What can hang from each mark:
roru: bila fakuv natud vegek
balu: bekud tafen
fefiz: fazus
tafen: balu fakuv
podi: melu
melu: podi
bila: fazus podi roru
vegek: roru
natud: roru
fazus: bila fefiz
fakuv: roru tafen
bekud: balu melu

Every row comes from one small tree of marks. The marks that hang from a mark follow it in brackets, in alphabetical order. Every link used is in the known rows. Which tree was each row made from?
In the rows, 128 means zero.
Known rows:
tafen[balu fakuv[roru]]: [141 144 139 101 137 141  70  85 121 149  92 142 128 135 127 145 135 129
  82 116  93 176 123 124 118 148 135 155 142 116 125 161 132 131]
vegek[roru[bila natud]]: [109 148 156  95 129 141  96  43 109 136 140 124 135 153 120 114 119  93
 137 105  86 140  91 144  94 110 128 136 156  90 121 169 157  86]
fakuv[roru]: [152 172 140 143 138 147  94 110 118 129 122 134 124 132 127 138 131 128
 111 120  85 141 119 129 130 141 129 127 126 118 107 157 144 115]
bila[fazus[fefiz] roru[vegek]]: [116 156 164 116 117 183 120 100 119 129 107 147  75 112  77 158  98 154
  97  87  99 142 160 158 175 133 104 135 213 100 158 161 169 105]
vegek[roru[fakuv]]: [134 143 147 132 126 141 102  60 112 151 114 143 139  93 118 130 121 106
  92 108  90 110 131 126 113 119 121 139 134 103 115 160 130 102]
fakuv[roru[vegek] tafen[balu]]: [158 207 148 132 133 161  59  56 151  82  99 149 105  99 120 147 128 128
  85 116 103 156 140 126 126 123 133 123 120 114 102 181 169 141]
vegek[roru[bila[fazus] natud]]: [112 161 158  85 126 170  98  45 106 156 133 121 129 138 119 120 109  77
 147  94  92 144 113 151 103  97 122 143 177  87 131 160 163  83]
bekud[melu[podi]]: [166 178 157 122 146 136 112  86 128 147 126 161 134 123 127 135 138 144
 129 110 103 137 155 110 141 157 122 103 132 145  91 146 116 117]
fefiz[fazus[bila[podi]]]: [137 124 150  88 137 196 110 159 124 108 123 113 116 131 115 114 129 156
 109 153  97 104 169 127 136 141 115 145 112 137 133 140 146 109]
bila[fazus podi[melu]]: [142 117 134 116 128 212  96 125 121 137 119 106 105 113 109 171 102 121
 119 119 107 120 173 157 163 128 115 174 179 103 106 141 146 106]
balu[bekud[melu] tafen]: [139 156 157 126 144 162 107  20 139 175 122 182 139 113 126 131 135 152
 125 113 120 107 144 119 133 175 132  76 115 129  79 133 154 104]
bekud[balu melu[podi]]: [166 209 150 124 122 135 109  81 171 135 115 168 144 120 115 144 139 149
 139 117 103 138 159 109 148 146 106  87 125 150  73 155 118 100]
fakuv[roru[natud vegek] tafen]: [160 216 143 144 141 160  58  55 130  91 125 145 105 161 122 140 135 119
 117 105  87 143 120 135 137 120 114 109 132  88 102 194 200 116]
roru[fakuv[tafen] natud vegek]: [144 177 141 145 144 161  65  62 125 114 115 155 107 122 105 136 130 111
 114 101 103 115 134 126 140 121 107 104 163  85 113 190 190  99]
bila[podi roru]: [129  98 134 105 133 178 111 105 120 135 114 139 126 128 100 150 104 150
  94 128  91 135 112 144 153 139 129 157 179 121 118 155 134  78]
balu[bekud]: [105 132 142 117 137 152 116  97 117 142 115 159 139 126 100 130 137 145
 119 119 110 130 140 126 123 153 131 100 139 121 112 146 137 106]
roru[bila]: [120 139 147  98 145 146 109 112 117 136 127 132 124 137 113 122 119 113
 135 117  98 148 105 130 118 135 133 122 160 119 107 154 140 109]
fazus[bila[roru[fakuv]] fefiz]: [119 146 168 100 129 171 113 114 111 171 126 156  85  88  91 118 120 174
  84  92  85 113 137 130 133 138 103 133 197 114 158 161 136  80]
fakuv[roru[natud]]: [140 177 142 154 138 148  82  95 111 133 131 127 123 152 126 130 140 118
 125 116  77 134 106 135 126 138 124 126 143  99 117 165 166  92]
bekud[melu]: [151 132 159 123 143 154 110  96 122 136 123 155 127 122 129 133 123 135
 125 122 110 142 142 115 131 160 126 107 119 129 103 142 138 121]
melu[podi]: [142 169 138 124 144 134 111 115 124 150 126 134 133 125 106 137 145 135
 129 117 100 128 152 119 139 140 125 131 154 138 101 144 116 108]
fefiz[fazus[bila]]: [138 144 152  95 141 167 118 163 120 136 129 108 117 129 112 106 145 154
 118 145 106 126 163 114 123 144 118 129 100 134 135 135 144 119]
tafen[fakuv[roru[natud]]]: [140 152 137 115 142 139  68  84 101 156 120 137 125 195 131 137 141 118
 114 106  79 158 103 134 129 144 120 140 153  86 127 176 162 102]
tafen[balu[bekud]]: [ 94 128 145 117 131 155 103  84 132 141  99 161 140  82  94 133 138 145
 107 125 121 138 147 122 106 153 143 114 145 130 120 143 130 111]
natud[roru]: [160 130 130 128 143 148 110 137 110 147 116 136 119 121 109 139 149 126
 122 121  97 145 123 129 118 148 131 154 154 113 111 163 124 104]
fazus[bila[podi roru[natud]]]: [118 107 142  85 133 210 102 107 115 143 134 134 115 140 112 116 115 153
 116 120  79 131 128 132 121 130 121 165 187 107 142 159 156  55]
roru[bila[podi] fakuv vegek]: [118 139 149 118 142 178  83  89 119  78 101 170 112 105 113 134  91 106
 100 105  75 111 129 137 144 123 114 126 189  94 116 184 152 107]
roru[bila[fazus] natud]: [112 154 149  97 142 178 100 100 108 159 133 123 119 140 109 123 118  93
 160 101 100 148 115 147 122 116 119 129 196  98 130 155 166  83]
bila[fazus podi]: [130 116 139 106 131 213 106 122 122 129 110 129 124 114 109 147 105 122
 118 124 106 119 167 147 152 125 120 153 174 125 117 138 142 100]
fakuv[roru[bila[podi] natud]]: [131 166 147 117 142 171  70  81 112 101 133 137 125 161 129 128 112 107
 128 114  61 131  78 152 128 124 124 130 176  98 113 184 165  81]
natud[roru[bila fakuv]]: [155 151 138 118 153 135  97 114  98 157 114 156 121 100 111 129 134  98
 119  98  83 139  86 129 108 136 124 139 189  98 116 186 120  93]
tafen[balu fakuv[roru[natud vegek]]]: [127 162 143 123 131 151  52  60 119 110  93 151 112 153 121 142 134 117
  91 102  80 173 134 133 118 141 125 147 160  80 145 188 175 125]
tafen[balu[bekud[melu]]]: [117 138 167 114 136 155 105  55 133 135  97 184 140  78 117 131 130 154
 108 119 122 145 149 111 109 170 139  86 123 133 110 143 130 117]

Write each row's tree:
[180 197 141  97 129 137  89  22 178 193 109 171 143 150 123 152 151 148
 129 106 111 133 161 111 159 157 107 100 129 143  67 146 131 103]	bekud[balu[tafen[fakuv]] melu[podi]]
[147 126 146  97 134 195 102 162 121 114 133  88 100 131 112 137 126 155
 110 146  97 110 171 138 143 144 111 165 118 118 120 144 148 113]	fefiz[fazus[bila[podi[melu]]]]
[142 148 125  99 121 154  90  65 173 183 107 142 134 157 106 149 142 135
 123 124 116 128 146 127 146 145 117 129 139 124  85 146 152  96]	bekud[balu[tafen[fakuv]]]
[126 112 135 116 128 185 106  98 125  91 103 151 115 129  99 153  94 147
  89 119  84 139 137 143 161 138 123 154 179 103 122 170 157  96]	bila[podi roru[vegek]]
[142 115 146  77 135 192 120 144 117 128 120 116 115 132 104 123 116 173
  92 145  88 128 137 134 146 139 117 157 139 131 139 149 142  85]	fefiz[fazus[bila[podi roru]]]
[146 169 145 124 133 145  70  14 120 155 127 138 131 118 115 127 134  98
 108 102 102 106 110 133 114 102 113 124 139  91 110 181 164  81]	vegek[roru[fakuv[tafen] natud]]
[109 169 151 135 145 153  77  79 108 110 118 156 112 122 109 123 113  90
 129  91  77 127 112 135 123 126 113 107 192  74 128 190 176  94]	roru[bila fakuv natud vegek]
[132 143 139 141 134 151 104  88 111 137 100 162 114  96  98 146 107 131
  84  96  83 139 128 124 149 141 117 132 184  89 127 176 152  95]	bila[roru[fakuv vegek]]
[108 167 181  77 117 166 112  61 115 142 127 132 102 120 102 130 100 112
 118  87  98 126 132 162 128 103 111 136 184 108 147 156 146 110]	vegek[roru[bila[fazus[fefiz]]]]
[144 162 141 119 133 158  73  45 140 135  89 164 107  59  91 151 114 139
  67 102 111 152 127 125 138 124 127 131 176 105 118 186 158 103]	bila[roru[fakuv[tafen[balu]] vegek]]
[124 131 162 116 126 202 105  95 109 157 102 158  90  82  79 161  88 152
  80  91  90  94 138 165 187 123  98 147 242 109 153 166 143  67]	bila[fazus[fefiz] podi roru[fakuv]]
[145 162 150 111 127 146  73  16 139 147 103 144 131  59 112 134 129 110
  74 112 116 118 129 123 102 104 131 139 128 120 104 168 134 110]	vegek[roru[fakuv[tafen[balu]]]]
[179 225 147 136 125 145 103  34 189 172 122 164 143 108 118 146 149 149
 141 114 111 106 163 113 154 151 114  88 121 153  50 139 135  91]	bekud[balu[tafen] melu[podi]]
[116 139 166  91 127 202  93 114 117 121 129 117  72 124  92 165  89 132
 124  96  99 114 144 182 170 122 102 153 223 103 129 160 153 106]	roru[bila[fazus[fefiz] podi[melu]]]
[132 130 142  89 136 204  91 114 118 134 126 109 104 126 113 162  90 105
 130 109  99 136 139 161 149 118 115 165 199  96 104 151 145 103]	roru[bila[fazus podi[melu]]]
[112 115 163  76 121 204 116 122 123 128 128 145  86 122  92 125 107 190
  91 113  86 115 146 148 147 136 110 157 195 127 155 153 140  83]	fazus[bila[podi roru] fefiz]
[163 207 166 113 141 153  72   4 144 129 100 193 132  98 134 137 135 155
  94 110 118 155 120 113 116 150 133  71  98 134  89 171 147 127]	fakuv[roru tafen[balu[bekud[melu]]]]
[144 187 149 106 150 150  74  63 128 108 114 163 107 111 111 130 109 105
 109  95 103 135 114 125 136 112 115  96 162  98 106 189 166 120]	roru[bila fakuv[tafen] vegek]
[133 190 149 115 150 154  62  49 121 110 122 158 104 131 110 124 117  94
 127  90  96 129 102 134 129 110 109  95 181  79 108 201 189  98]	roru[bila fakuv[tafen] natud vegek]
[153 213 148 106 151 143  60  51 121 131 144 132 115 172 128 125 132 104
 139 103  91 151  63 142 120 113 123 103 150 100  97 190 178  94]	fakuv[roru[bila natud] tafen]
[126 138 148  96 142 201  90 102 111 143 104 149 120  93 114 139  89  95
 114 102  89 114 128 144 145 112 112 138 211 109 121 161 138  86]	roru[bila[fazus podi] fakuv]
[155 202 162  96 144 141  85  12 152 149 104 193 142  85 114 138 150 163
 110 108 132 144 152 106 128 149 129  69 126 156  82 157 121 121]	fakuv[tafen[balu[bekud[melu[podi]]]]]
[145 173 138 132 139 156  74  42 121 139 116 159 106 122  93 143 118 122
  97  92  95 135 106 130 150 122 108 115 187  79 120 200 187  75]	bila[roru[fakuv[tafen] natud vegek]]
[143 184 160 116 144 136 118  57 125 150 118 190 148 122 120 134 140 157
 129 105 106 134 155 106 136 166 121  72 132 140  93 147 115 112]	balu[bekud[melu[podi]]]
[112 137 154 106 132 167  75  30 107 122 124 147 140 123 121 122  99  83
 110 101  68  97  91 153 111 100 116 144 184  84 123 186 149  67]	vegek[roru[bila[podi] fakuv natud]]
[ 94 103 139  78 135 145  92  73 120 164  84 168 142 127  99 137 139 145
  95 117 121 163 145 122 112 158 137 126 155 117 131 153 127 121]	tafen[balu[bekud] fakuv]
[117 119 141 110 140 179  78  98 112 117 143 108 110 160 107 148 106 110
 141 114  85 127 104 162 137 132 120 156 194  83 103 173 164  82]	roru[bila[podi[melu]] natud]
[117 171 158 105 129 167  88  35  98 169 122 136 130 105 118 119 105  69
 127  82  83 125 108 147 106  91 112 135 192  77 132 172 159  72]	vegek[roru[bila[fazus] fakuv natud]]
[122 147 140 123 127 188 105  85 110 144 114 136 105 132  95 145 108 122
 125  95  93 158 142 144 148 126 114 143 204  79 143 164 188  78]	bila[fazus roru[natud vegek]]
[117 151 144 100 136 156  87  51 146 140 102 161 133  92  93 137 142 148
 105 126 138 140 136 125 113 138 139  99 133 135 105 155 144 115]	fakuv[tafen[balu[bekud]]]
[116 129 163 108 126 210 108 118 122 118 112 136  91 113  90 151 106 148
 111 114 106  95 173 167 176 128 104 143 200 128 144 144 149 103]	bila[fazus[fefiz] podi]
[119 154 143 164 137 158  83  90 110 111 112 155 112 111 104 131 127 108
 116 101  85 112 145 128 133 136 110 118 174  79 128 177 177  96]	roru[fakuv natud vegek]
[156 165 145 112 134 144  83  27 125 151 119 145 132  99 120 133 126 106
  92 108 109 110 121 125 119 104 118 128 126 108 101 170 140 105]	vegek[roru[fakuv[tafen]]]
[110 130 167  87 118 211 112 114 129  87 119 158  74 123  92 129  97 187
  83 104  77 118 173 147 151 134 103 149 197 110 161 169 162 101]	fazus[bila[podi roru[vegek]] fefiz]
[184 177 131 138 148 151  79  86 120 116 102 167 103  99 108 147 143 113
  97  98 102 133 134 125 134 127 112 127 162  92 107 199 152 115]	natud[roru[fakuv[tafen] vegek]]
[167 155 145  98 126 155  89  35 174 183 107 168 135 153 128 149 136 141
 125 115 119 134 146 118 148 163 111 102 117 128  77 145 152 103]	bekud[balu[tafen[fakuv]] melu]
[150 162 138 116 139 145  76  88 114 109 100 155 112 179 132 148 121 124
  92 102  77 170 137 126 142 145 116 136 137  86 126 179 161 145]	tafen[fakuv[roru[vegek]]]
[108 147 163 116 122 177 113  95 108 175 126 129  87 130  75 145 117 149
 125  93  98 129 125 165 164 133 104 138 230 100 161 158 172  64]	bila[fazus[fefiz] roru[natud]]
[126 128 159 120 120 210  98 125 122 122 122 112  73 116  86 175 104 148
 111 107 106  97 177 176 182 131  99 162 208 104 126 148 153 107]	bila[fazus[fefiz] podi[melu]]
[125 155 155 104 132 134  97  48 108 151 121 145 139 100 122 120 108  91
 105  97  83 124  96 130 104 110 126 131 153  98 112 169 128 100]	vegek[roru[bila fakuv]]
[126 158 142 141 129 183  94  78 103 158 103 152 105  96  94 145 104 111
 107  83  83 139 140 139 152 121 104 136 222  70 146 177 181  68]	bila[fazus roru[fakuv natud vegek]]
[110 123 171  90 128 209 109 137 129 102 130 144  87 122 104 118 116 174
 108 121  92  93 179 143 136 136 107 142 169 134 151 146 141 105]	fazus[bila[podi] fefiz]
